Each row comes from the steps of one path. Every step used is in the known rows, and no mark comes twice. Write the path behind each row, first mark first.
Known rows:
vogov -> ladeg -> sosal -> mubu -> pudum: [-1.02 -1.42  2.09 -0.57  2.28 -0.37  2.00  0.11 -2.86 -0.24  1.31 -3.36
 -2.77 -0.98  0.68  1.40]
geku -> mubu -> sosal: [-1.97  0.14  0.07 -1.49  0.46  0.69 -0.19 -0.34 -1.10 -0.44  1.09 -1.08
  0.91  0.61  3.63  1.93]
mubu -> sosal -> pudum -> geku: [ 0.26  0.63  0.02 -0.21  1.97 -1.64 -0.40 -3.80 -0.42  0.45 -0.22 -1.16
 -1.40 -2.00  3.07  2.14]
ladeg -> sosal: [-2.10 -1.13 -2.43 -1.14  0.61 -1.48  0.40 -1.04 -0.56  1.39  1.20 -0.02
 -1.80  0.57  2.50  0.16]
pudum -> geku -> mubu -> sosal: [-1.46 -0.17  0.65 -1.67  0.32 -0.09 -0.73 -0.43 -0.64 -0.53  0.44  0.32
  1.33 -1.27  4.78  2.30]
ladeg -> sosal -> pudum -> geku: [-0.60 -1.47 -2.26  0.00  1.53 -2.56 -0.03 -2.91 -0.46  0.76  0.43 -1.49
 -1.74 -2.04  3.36  1.13]
mubu -> pudum -> sosal -> geku: [-4.32  0.86  1.76  0.95  1.83 -2.88 -1.71 -1.40  0.59  0.74  1.85 -0.17
 -1.46 -1.40  3.80  1.70]
geku -> mubu: [-0.72 -1.04  0.19  0.04 -0.67  1.25 -0.23  1.79 -0.57 -1.44  0.44 -1.38
  2.44  0.05  1.39  0.75]
ladeg -> sosal -> geku -> mubu -> pudum: [-5.06 -1.50  0.43 -0.42  1.40 -1.98  0.47 -0.32 -1.38  0.39  2.83 -2.03
  0.29 -1.36  4.83  1.91]
mubu -> pudum -> sosal -> geku -> ladeg: [-2.85  0.70  2.77  1.02  2.29 -3.31 -1.25  1.28  0.19  0.83  2.01 -1.50
 -0.61 -2.44  2.64  2.48]
mubu -> sosal -> pudum: [-0.37  0.92 -0.57 -0.02  2.06 -0.77  0.19 -3.88 -0.80  0.55  0.24 -2.57
 -1.90 -0.09  2.01  1.77]
geku -> mubu -> sosal -> pudum: [-1.06  0.01 -0.41  0.05  1.39  0.47 -0.01 -2.04 -1.36 -1.07  0.87 -4.01
  0.60 -0.17  3.61  2.62]
mubu -> sosal -> geku -> ladeg: [-2.30  2.14  1.24 -0.89  3.54 -2.63  0.07 -0.55 -0.76  1.64  1.35 -0.47
 -1.03 -1.66  3.03  3.16]
geku -> ladeg -> sosal -> pudum -> mubu: [-0.09 -2.11 -1.93 -0.10  2.27 -1.04  0.37  0.23 -2.10 -0.27  1.74 -5.69
 -1.26 -1.90  2.73  1.54]
pudum -> geku -> ladeg -> sosal -> mubu: [-0.19 -1.22  0.63 -1.13  1.05 -0.73  0.50  0.77 -2.33  1.14  0.82 -0.30
  0.25 -2.63  2.92  2.39]
pudum -> sosal -> geku: [-4.81  1.39 -0.55  1.00  2.33 -2.72 -2.30 -1.42  1.12  0.62  1.63  1.31
 -1.25 -0.90  4.57  1.68]
pudum -> geku -> ladeg: [ 2.01 -0.34  1.74 -0.25  0.49 -1.41 -0.26  2.49  0.01  0.12 -0.56  0.00
  1.21 -2.88  0.05  1.20]
pudum -> mubu: [-0.29 -0.81 -0.18 -0.43  0.09  1.29 -0.48  0.34 -0.77 -1.23  0.67 -1.42
  0.11 -0.74  1.52 -0.12]

Which path is each row?
[-0.51 -2.31 -1.19  0.34  2.89 -2.21  0.32  0.51 -1.09 -1.92  0.71 -4.52
 -0.86 -2.63  3.33  2.17]  vogov -> ladeg -> sosal -> pudum -> geku -> mubu
[-3.29  0.27  0.49  0.72  1.18 -0.43 -0.59  0.57 -0.37 -1.09  1.38 -0.75
  2.24 -1.34  3.24  1.87]  sosal -> geku -> mubu
[-5.36  0.55 -0.46  1.09  1.51 -1.45 -2.51  0.40  0.48 -0.87  2.23 -0.19
  1.25 -0.92  6.05  2.35]  pudum -> sosal -> geku -> mubu
[ 1.66  0.61  1.14 -0.26  2.56 -2.19 -0.01 -1.39 -0.76  0.55 -0.27 -2.56
 -0.64 -2.90  2.13  2.97]  mubu -> sosal -> pudum -> geku -> ladeg
[-2.89 -0.36  2.75  0.66  0.75 -0.50  0.14  0.70 -0.86 -1.07  1.67 -1.98
  2.02 -1.93  2.40  1.80]  sosal -> geku -> mubu -> pudum
[-5.42 -0.85 -1.91 -0.31  1.90 -1.88 -0.12 -0.42 -0.92  0.35  2.60 -0.66
  0.52 -0.82  5.72  1.95]  ladeg -> sosal -> geku -> mubu
[-0.34 -1.66  2.66 -0.82  2.25 -1.17  1.34  0.03 -2.46 -0.17  0.59 -1.82
 -2.41 -2.90  1.62  1.81]  vogov -> ladeg -> sosal -> mubu -> pudum -> geku
[-0.12 -1.16  0.78 -0.21 -0.73  0.52 -0.85  1.50 -0.08 -1.60 -0.03  0.06
  2.85 -1.90  2.44  1.11]  pudum -> geku -> mubu
[-2.28 -1.05 -1.08 -0.80  0.57  0.58  0.66 -1.79 -2.32  0.97  1.28 -0.30
 -0.95  0.27  2.84  1.27]  ladeg -> sosal -> mubu
[-0.05 -1.40 -0.58 -1.49  1.02 -2.67  0.16  1.45 -0.55  1.63  0.61  0.11
 -0.59 -2.17  2.53  1.29]  pudum -> geku -> ladeg -> sosal
[-0.81 -1.01  0.07 -0.81  1.13  0.10  1.07  0.78 -2.78  1.23  1.39 -1.79
 -0.04 -0.91  1.96  2.10]  geku -> ladeg -> sosal -> mubu
[-1.48 -2.08 -3.04 -0.14  1.70 -0.48 -0.01 -2.47 -1.67 -0.43  1.67 -4.24
 -1.99 -0.97  3.81  0.67]  ladeg -> sosal -> pudum -> mubu
[-3.90  0.22 -1.19 -0.20  4.72 -4.11  0.70 -0.37 -0.48  0.61  1.79 -0.95
 -3.62 -1.33  2.90  1.50]  vogov -> ladeg -> sosal -> geku
[-2.49 -1.43  1.66  0.42 -0.75  0.07 -1.64  1.55 -0.11 -1.30  1.57 -2.22
  1.15 -0.20  3.31  1.29]  geku -> mubu -> pudum -> sosal
[-4.18  1.43  0.10 -1.07  3.21 -0.92 -0.83 -2.80 -1.11  0.29  2.09 -0.39
 -1.57 -1.50  5.49  2.16]  pudum -> mubu -> sosal -> geku
[-1.72 -0.43  1.47  0.36 -0.10 -1.21 -1.31 -0.10  0.47  0.30  1.10 -0.77
 -1.31 -0.17  1.88  0.50]  mubu -> pudum -> sosal
[-0.77 -1.83 -2.24  0.01  3.84 -1.43  0.75 -0.77 -1.79 -1.55  1.42 -5.95
 -3.84 -1.53  2.43  0.95]  vogov -> ladeg -> sosal -> pudum -> mubu
[ 0.29 -1.30 -1.79  0.30  2.22 -2.31  0.96 -0.25 -1.27  1.01  0.99 -4.37
 -1.38 -1.05  1.35  1.60]  geku -> ladeg -> sosal -> pudum
[-2.73  1.37  1.13 -1.18  3.72 -1.48 -0.40 -0.26 -1.55  0.39  2.08 -1.84
 -0.83 -2.41  4.50  3.05]  pudum -> mubu -> sosal -> geku -> ladeg
[-3.87  2.21  0.25 -0.75  3.10 -2.12 -0.28 -3.24 -0.41  1.50  1.37  1.00
 -1.69 -0.71  3.99  2.30]  mubu -> sosal -> geku
